Each row comes from the steps of one walk. Every step used is in the known rows, and no mark comes twice. Write the walk behind each row, first mark first.
Known rows:
saka, rebu, lurur: [ -4.0  20.3  22.3 -11.3   6.7   4.3   4.1   9.5   6.3   4.5  -1.2   1.5
   5.3  -6.0   4.8   6.3  -8.3   3.4 -10.0   0.9   1.3  14.6   3.2]
lurur, zinogi, gisog, zusi: [  2.2   6.1  -5.4   2.5 -10.1  26.5 -11.2  -2.4  -5.4  -8.2  -9.7  -4.4
 -16.7   2.5   1.3   0.9   5.6  -0.3  34.4  -5.2  17.4   3.2  -9.8]
saka, zinogi, gisog, rebu, lurur: [  6.3  11.5  10.4  18.7  -7.3 -20.7  10.5  12.0 -11.5   5.7 -26.5   1.1
  -0.2  -1.3  17.7 -19.2  -3.8  15.2   4.9  -7.7  -3.8  25.0  24.5]
rebu, saka: [ -1.6   3.5  -6.4 -25.6  -9.5   4.5   4.5  15.2  12.4  26.2 -15.4  -8.1
  -0.5   3.2   0.7   4.2 -12.4   2.8 -12.2   6.2 -12.4 -17.8 -17.2]
lurur, zinogi, gisog: [ -7.0   5.8   7.1  -9.2 -15.8  17.9  -9.1  -1.7   0.9   3.6 -20.2  -6.5
  -9.6   4.0  -2.3 -19.1  18.0  -3.8  30.1  -9.4  13.0  23.1   1.3]
gisog, rebu, lurur, zinogi: [ 10.3  16.1  18.0 -13.8   1.8  -7.8  13.3  14.8   0.3   4.2 -23.4  -1.6
   1.3  -5.4  14.2  -6.6  -5.8  11.8 -20.2 -12.2   1.0  62.1  13.5]
gisog, zinogi, saka, rebu, lurur: [  1.9  16.4  30.4 -22.3  10.4 -21.9 -11.9   1.7  -5.1 -16.6   5.9   5.9
   7.2 -11.4  12.9  22.4  -7.2   0.1  -8.0  16.9  -1.7 -16.0   2.4]
saka, rebu: [  1.8  11.4  15.1   7.5  -1.5  11.9   6.1   2.3   5.9  13.0   9.2  -5.9
   1.6   5.6  -9.5   3.9  -2.6 -11.5  12.7  -1.3   4.5  19.3  -5.7]
zinogi, gisog: [  5.1  -6.4   5.3  -0.7 -10.5  18.2   4.7   1.7  -1.6  16.7 -12.7  -3.8
 -12.4   5.1  -3.2 -19.2  -3.8  -1.2  26.2  -6.5   5.6  -0.3  -1.7]
lurur, zinogi, saka, rebu, gisog, zusi: [ -7.6  16.4  14.9  14.0  14.5  13.3  -2.4 -18.0   5.8 -24.9  11.9  -3.2
   7.5   4.4 -13.7  27.0  15.5 -16.7  20.7   4.7  11.1  -6.1 -15.6]
zinogi, saka, rebu, lurur: [ -4.3  10.4  28.4 -13.3   5.2   3.7  -8.8  -1.0   9.8 -17.5   5.3   2.7
   6.9  -5.2   1.4  11.9  -0.5  -2.1   1.6   5.9  -0.4  10.0   6.9]
saka, zinogi, gisog: [ -5.7   6.6   2.4  14.2 -15.3  -5.5  -5.9   7.4  -7.6   8.6 -21.0  -4.1
  -6.3   9.8   0.2 -17.1  12.6  -0.3  22.2  -7.3   0.3  -8.7  10.7]
rebu, gisog: [  0.9  -0.3   7.0  -4.0  17.2  -4.5  30.0   7.5   4.3  32.8 -18.7  -4.1
   1.7   6.8  -5.4  -6.5 -13.5   1.1 -17.6 -10.1  -6.6 -12.3  -6.7]
zinogi, saka, rebu, lurur, zusi, gisog: [ -3.4  10.2   9.6 -15.2   2.7   2.2 -25.4 -20.7   9.5 -36.9  20.3   8.1
  18.1 -13.3  -0.4   3.0  15.4 -14.6  -0.8  10.9   6.6  16.7   6.1]
rebu, lurur, zinogi, gisog: [-14.5  16.2  13.7 -28.4  -6.4   9.4 -10.2   5.7   3.7  -3.0 -32.3   1.2
  -7.3  -7.4  11.6 -17.2   9.5  11.9   4.9  -7.6  10.3  22.1  10.8]
rebu, lurur, zusi: [ -5.1  11.0  -1.5 -34.4   6.5 -17.0  -5.5  18.3   3.0  -3.6  -7.6  -1.4
   3.4  -1.5  11.6   6.2 -11.4  10.3 -37.5  -3.6   1.8  -0.6  11.8]
saka, zinogi, gisog, rebu: [ 11.7   0.6   2.5  36.6 -16.5 -11.5  13.3   6.1 -14.2  14.6 -14.3  -6.3
  -2.9   9.9   3.6 -20.4   4.6  -2.9  27.3  -8.8  -0.9  27.0  12.9]
rebu, saka, zinogi, gisog, zusi: [-10.2  11.6 -23.6   8.2 -20.1   0.7 -12.8   6.6  -6.1   2.0 -13.8  -5.5
  -7.6   5.1   6.3  11.7   0.8   5.5  22.0  11.4  -6.4 -54.7 -14.9]
zusi, saka, zinogi: [-11.3 -17.7 -13.5   5.3  -5.8 -13.3  -4.5  12.7   2.3   8.4  -7.8   0.3
  -5.2  10.2  -8.4  -6.2   9.6   9.2 -17.7 -12.1 -14.2 -18.5  10.7]
zusi, gisog, rebu, lurur: [ 28.5  -0.1   5.5  -4.8   8.9   2.7  22.8   0.4  -0.7  19.0 -14.2   9.9
   4.5 -16.4  13.6 -24.2 -19.5   8.3 -16.8  -9.1  -6.9  54.1   7.3]
zinogi, gisog, zusi, saka, rebu: [ -3.6 -26.8 -18.6  32.0  -5.3  37.5  -6.1 -16.1  -1.9  -7.6  30.3   1.3
 -16.8   4.8 -14.2   2.8  -2.3  -2.8  41.2   4.9   7.4 -29.3 -13.0]
zinogi, saka, rebu, gisog, zusi: [  3.0   0.9  10.8  21.2  20.0   8.9  10.4 -14.4   2.9 -12.7  21.1  -1.8
   5.7   6.6 -12.3  26.8  -6.7 -12.9  19.8   8.2   3.9 -27.8 -17.4]
lurur, zusi, gisog, rebu: [ 28.5 -11.2 -13.9  11.3  -3.4  -1.5  12.6  -7.6  -4.1   6.7  13.1  -1.1
   7.3  -1.5  -1.0 -15.9  -3.7 -14.0  -2.0  -4.9   3.1  49.7   2.5]
zusi, saka, rebu, lurur, zinogi, gisog: [-31.3  -1.4   6.1  -5.2  -8.4  22.8 -17.9 -12.8  10.5 -18.5  -3.0   4.1
  -5.1  -7.0  -4.3 -15.1  23.0   6.1  10.6  -0.4   8.3  12.2   9.8]
lurur, zinogi, gisog, zusi, saka, rebu: [-14.9 -13.6 -12.5  22.0 -11.3  39.7 -19.7 -19.4   1.4 -22.3  21.5  -0.9
 -14.9   3.4 -15.1   1.4  20.3  -6.2  41.8   2.1  15.8  -7.2 -12.2]

Which walk is each row?
[ 17.1  13.1  10.7 -12.3   2.3   2.8  10.9  -1.6   0.3   7.1 -22.5   7.9
   5.9 -17.3  13.0 -24.3   1.7   4.8 -14.5 -12.2   0.6  76.0   8.4]
zusi, gisog, rebu, lurur, zinogi
[ -5.6 -22.8  -1.4  10.0  -1.9  16.6   1.7  -2.9   9.9   8.1  21.0  -0.6
  -2.9   8.0 -17.8  -2.2   1.8  -5.3   3.5  -1.9  -3.8  -1.5  -2.6]
zusi, saka, rebu
[-24.7  -5.7 -19.2 -15.7   1.7 -35.9 -19.2  15.7   1.4 -18.4  -5.1   2.6
   3.4   3.3   5.4   4.4   9.9  21.7 -48.8  -4.9 -10.5 -27.0  26.0]
rebu, lurur, zusi, saka, zinogi
[  3.0  10.8   2.4  25.4  22.7  12.5  23.7  -3.5   0.1  11.8  13.9  -3.8
   2.9   4.6 -10.1  20.8 -14.8  -9.4   8.8   2.8   4.7 -22.0 -21.7]
saka, rebu, gisog, zusi
[  1.7 -21.7 -14.8  20.1   3.9  24.7   0.0  -3.9   3.5  -4.6  33.0   0.8
 -10.8   6.1 -14.8  18.6  -8.8  -4.2  11.6   1.6   0.5 -23.1 -14.2]
gisog, zusi, saka, rebu
[ 34.0 -10.1  -2.0  15.5  -1.0  10.9  26.2  -5.4  -3.9  25.8  -2.3   2.3
   1.3  -5.1  -1.1 -24.9 -13.3  -9.7   6.4 -11.0  -3.7  54.7  -2.2]
zusi, gisog, rebu
[  7.7  13.1  20.8 -21.7  11.7 -11.4 -14.3 -14.6  -3.8 -16.0   7.0  15.6
  12.7 -22.9   9.5   5.8   0.7  -8.6  -1.2  17.0  -2.4  -2.2  -3.2]
zusi, gisog, zinogi, saka, rebu, lurur
[  8.8 -35.8 -25.1   1.1   6.7  17.8   3.1   5.4   1.4   4.7  12.2   1.5
 -18.4   6.0  -7.2  10.6 -19.6  11.3  -3.8  -7.3  -5.7 -30.9 -10.9]
gisog, zusi, saka
[ -0.1  25.5   3.0 -21.9  10.4 -21.6 -13.0  -8.4 -10.0 -12.6  15.1  10.0
  16.7 -20.7  12.5   8.8   2.6  -8.0 -21.3  16.4   5.5  -3.0  -0.7]
saka, rebu, lurur, zusi, gisog, zinogi
[ 15.3   3.7   2.1  -8.0   5.4 -23.6  13.0  16.9  -2.2   0.5  -0.7  -3.6
   6.0   1.0  15.0   1.5 -19.9  10.6 -27.9  -4.2   0.9  31.5  16.6]
gisog, rebu, lurur, zusi
[  3.5 -39.8 -27.4  13.0  -4.5  27.0  -1.8  -5.8  -3.1   0.0   8.9   2.4
 -25.7   4.2  -6.5  -5.3 -11.9  11.6  24.7  -3.8   1.6 -38.4  -9.4]
zinogi, gisog, zusi, saka
[ 14.6   3.9  15.6  -2.2   3.1  -0.8 -11.7 -20.1  -6.6 -10.0  19.1   8.2
   8.6 -11.7  -4.4   4.7   9.2 -23.7  24.5  15.6   1.0   0.4 -13.1]
zusi, gisog, zinogi, saka, rebu
[ -2.4 -19.8  -7.6  21.8  -7.8 -14.6   8.4   5.6  -7.6   0.6 -16.4   5.5
  -7.0  -0.1  10.1 -24.9  -0.3  21.9  -6.5  -8.5 -11.2   4.5  26.9]
zusi, saka, zinogi, gisog, rebu, lurur
[  5.9  11.5  -6.1  14.6 -16.1 -22.6  12.9  19.0  -1.4  23.5 -16.9  -9.5
   8.8   9.5   6.6   3.1  -5.9   2.0 -12.9   3.7 -18.8   9.4  -2.5]
gisog, rebu, saka, zinogi
[ -6.9 -32.4 -24.1 -10.1  -2.8  -3.6  -7.6   4.2   6.5  -2.3  15.4  -3.7
  -5.6  11.8 -11.3   0.5   1.1   1.7 -22.2  -5.6  -2.1 -21.1   6.5]
lurur, zusi, saka
[-16.0   3.2  -5.8  -6.3   7.5  18.0 -15.4  -2.6   7.4 -24.4  12.2   5.8
  -4.7  -6.6  -0.1  19.8   5.3  12.2 -10.5   0.4   5.1  -1.6  -1.3]
gisog, zusi, saka, rebu, lurur, zinogi
[-13.0 -22.4 -14.2   7.1  -5.2   3.7 -10.0  -6.4   8.5 -11.9  35.1  -5.6
   2.7  11.1 -18.6   6.9  10.0 -10.9  -6.5   3.8   4.6  -8.6   1.9]
lurur, zusi, saka, rebu
[-24.9   3.1   8.6 -17.7   0.2  11.4 -12.9  -0.9  14.8 -12.9   0.6   3.3
   1.3  -5.6  -4.9   0.3  16.8   9.7 -17.7  -3.3   0.6  19.8   9.4]
zusi, saka, rebu, lurur, zinogi
[  1.3   7.5 -10.2  22.4  -9.5   2.4  -7.6   6.1 -16.7  -1.8  -7.7  -2.1
 -13.2   7.9   3.3   4.6   1.2   2.4  30.7  -3.3   3.6 -26.7  -0.4]
saka, zinogi, gisog, zusi
[ -9.0 -15.3  -1.1   8.7  22.4 -15.5  20.6  -6.5  -3.7  18.5  12.3   2.1
   4.7   0.8 -11.9   6.3  -4.9  -3.0 -18.1   7.8  -9.0 -49.3 -12.5]
zusi, saka, rebu, gisog, zinogi
[-13.3  16.5  -7.6 -13.4 -15.5 -18.1  -5.5  18.2   5.8  18.5 -23.2  -7.8
   6.1   8.8   4.5   7.4   4.6   6.2 -15.6   4.4 -17.6 -23.4  -6.2]
rebu, saka, zinogi
[-16.0 -12.5 -12.0   5.4  19.4 -29.0   8.6 -10.5  -6.1   0.2  26.5  -2.1
  11.1   4.7 -12.9  15.4   2.8  -6.7 -28.5  13.6  -1.9 -57.1  -6.0]
lurur, zusi, saka, rebu, gisog, zinogi
[  9.0  -2.4  -0.4   2.8  -5.5 -11.4   9.3   3.7  -7.7  -5.0  -4.3  -2.6
  -0.6  -1.4  14.2 -13.7 -12.0   8.2  -1.7  -0.8   8.1  25.5  19.7]
zinogi, gisog, rebu, lurur, zusi
[-22.9 -21.3 -27.6  10.5 -16.7 -14.1 -21.1  -1.9  -4.5 -15.6   4.1  -4.1
  -4.8  14.3  -9.4 -13.9  25.4   2.6   3.4  -3.5   0.4 -32.0  18.9]
lurur, zusi, saka, zinogi, gisog
[-10.0 -18.0 -27.0  21.7  19.3 -14.1  13.1   2.9  -4.3   7.2  -3.8   2.0
  -4.2  11.1  -7.9  10.4  -4.1  13.6 -21.4  -8.7 -14.2 -62.5  -3.3]
rebu, gisog, zusi, saka, zinogi
[-10.3  22.2   9.7 -14.5   4.7 -10.8  -7.9   6.4   6.1 -13.3  12.9  -2.2
  12.2  -1.4   4.9  13.2   0.2  -2.4 -19.5   6.1   8.2   8.9   8.5]
saka, rebu, lurur, zusi
[ 12.7  -8.2  -9.8   9.8  -5.3  25.4   2.3   1.0  -8.8   5.0   0.1  -1.6
 -19.1   3.6   2.1   0.6 -16.3   1.5  33.9  -2.8   9.4 -20.7 -11.1]
zinogi, gisog, zusi
[  3.3  -0.8  22.8   5.5  -3.3  13.8  -8.3  -7.4   7.8 -10.8  17.0  -3.8
   4.5   7.2 -12.7   9.4   5.7 -17.2  24.1   4.2   3.9  12.1  -4.7]
zinogi, saka, rebu
[-21.2  30.0  24.1  -7.9  -9.3  19.2 -14.4  -5.0   5.8 -11.0 -12.7  -0.1
   1.2  -7.3   3.6 -10.5  20.8   0.5  19.7   0.7  15.9  33.3   7.3]
saka, rebu, lurur, zinogi, gisog
[-15.8  34.1  25.9 -18.8   1.2   6.8  -9.4   5.8   9.0  -8.3 -10.5  -1.2
   6.6  -6.2   3.0   5.6  13.1   0.9  -9.7  -2.9   9.0  42.8   5.7]
saka, rebu, lurur, zinogi
[  8.3   3.6   8.1 -14.0  24.0 -29.2  27.9   8.0 -10.8  33.3 -17.5  -1.0
   2.2   2.0   4.0   4.7 -18.9   4.2 -26.7   0.6  -7.3 -40.0 -11.3]
rebu, gisog, zinogi
[ 14.1  -5.9  13.2 -22.4   3.4 -19.6  -5.6   7.1  -7.4   0.3  -2.9   0.9
  -2.9   1.2   5.7  14.4 -11.5  -3.3  -1.4   5.7  -4.1 -24.6  -4.9]
gisog, zinogi, saka
[ 11.2  -1.3  -5.1   5.5  23.5   2.2  28.2   5.8  -1.4  21.2  -5.5  -2.1
  -5.2   5.2  -2.2  13.1 -25.2   5.4  -8.3  -5.6  -1.6 -33.3 -17.4]
rebu, gisog, zusi
[ 13.2  -7.2  -6.3 -23.4   2.2 -23.6 -22.0 -15.2  -7.8 -19.1  13.6   4.9
   8.0  -7.8   3.4   5.8   8.2 -16.4  -2.5  12.4   1.8 -15.9  -3.8]
lurur, zusi, gisog, zinogi, saka
[ 18.0   3.3  16.9 -14.0   0.9   3.5  -3.7 -12.8   5.3 -18.5 -16.5   9.7
   7.9 -17.2  10.6 -17.8  10.7   1.0  -0.9  -6.4  -0.1  67.5  12.1]
zusi, gisog, rebu, lurur, zinogi, saka
[ 16.7  -5.9 -25.4  -0.9 -14.0  -1.9   7.4  -6.8   4.4  12.0   6.8  -4.5
  13.1  -3.5   0.8  -8.4  -3.0 -11.6 -11.0  10.4  -6.8  24.5 -12.0]
lurur, zusi, gisog, rebu, saka
[ 12.1   8.2 -14.4  14.9 -16.7 -11.2  10.0   0.6  -1.1  23.5 -15.3  -0.6
  12.4  -4.0   3.7 -15.1   4.2  -5.6  -4.6   3.3 -19.2  24.5  -6.5]
zusi, gisog, rebu, saka, zinogi
